Each row was made from one path, in order. Every step used is in the known rows, and no mark comes twice. Write each row's path.
(in the rows, 100 means zero)
Known rows:
t > k > x:  94 108 100  90  97 117  99 132  53 100 109  87 109  99 135 109 107
t > m > u > k:  75 114  93  96  98  72  65 102 119 104 101 101  94  84  82 100 104
t > k > m > u > w:  81  71  84 121  84  74  95 115 137 116  75 110  96  98 107  89  94
w > u > k: 113 100  80  84  83  78 108 110 122  95  88 113 100  85 119 126 108
x > m > t:  93 114 116 104 129 119 118  89  81  85 114  83  91 115  82  92 109
x > m > u > k:  73 105  85  79 106  73 102  96 109  94  92 103 103 102  99  91  98
w > u: 142 112 102  94  96  85 118  97 112  89  92 102  90  83 103 126 111
k > x: 126 114 118  78 101 126 105  97  52  95 108  85 100  99 106 122 105
w > u > k > x > m > t:  89  95  83  85  90 118 115  93  82  98 104 120  87 118  92  95  83
u > k:  95 105  94  80  97  97  99 113  96  97  97  89 115  91 123 120 118
t > k > u > w: 102  81 108 125  70  82  96 129 128 115  76 111 120  91 129  96 104
t > m:  89 133 123 102 115 105  74 112  88  97 106  83 104  93  90 106 123
m > u: 137 111 107  94 107  77 109  81 111  88 103  85  82  78  85 118 100
k > m > u > w: 111  77 103 110  86  83 102  80 135 110  76 106  86  97  79 103  90
k > t > m > u: 117 117 108 122 124  98  70  77 118  98 122  97  86  88  61  93  97
k > x > m > u > w:  98  92 118 103  86 100 107  86  84 106  81 115  99 109  82  87  80

Which path is each row?
 88  94  79  99 117  91  98  82 118  99 109 110 105 108  93  81  88 -> x > m > u > k > t
109  72 108 139  77  96 101 113 135 113  92 107  97  93 107  92  97 -> m > t > k > u > w
 74 109  90  90 106  92 103 115  67  96 104 101  97 111 110  81  87 -> t > k > x > m > u
103  99  98 104 103 133 103 116  59  98 125  83  88 102 109 104 102 -> m > t > k > x
132  90 125 115  75  90 104  95 128 109  75 108 111  89 103 109  99 -> k > u > w
 92 122 119  74 112 128 109 101  41  92 105  92 110 122 104  97 101 -> k > x > m
121  87  77 100 104  89  95  79 129 103 114 102  96  85  97 108  91 -> m > u > k > t
 70 100  96  81 104 137 105  98  57  99 114  98 101 123  96  89  91 -> u > k > x > m > t
110  94 107  98 120 126 109  79  98  92 113  79  79 110  78 107 104 -> k > m > t
131  90 114 118  84  76 107  86 130 107  80 103  90  80  84 112  99 -> m > u > w
108  93  87 100 109 117  95  99 104 103 112  96 117  99 118 112 109 -> u > k > t
 81 103 102 114 111  99 107 111 104  92 107  97 101 114 105  71  97 -> x > m > t > k > u
 62 108  97  66  97 122  99 112  50 100  97 102 121 122 122  94 100 -> u > k > x > m
 75 109  95 108 114 120  59 108 102 109 118 102 117 101 100  95 114 -> u > k > t > m
127  90  74 102  94  98 104  96 129 101 104 119 101  92 114 116  99 -> w > u > k > t
 76  79 107 137  88  98 105 118 123 110  86 116 108 116 102  66  95 -> x > m > t > k > u > w
101 118 107  91 119  79 112  83 101  86  96  92  92 101  84  94  98 -> x > m > u
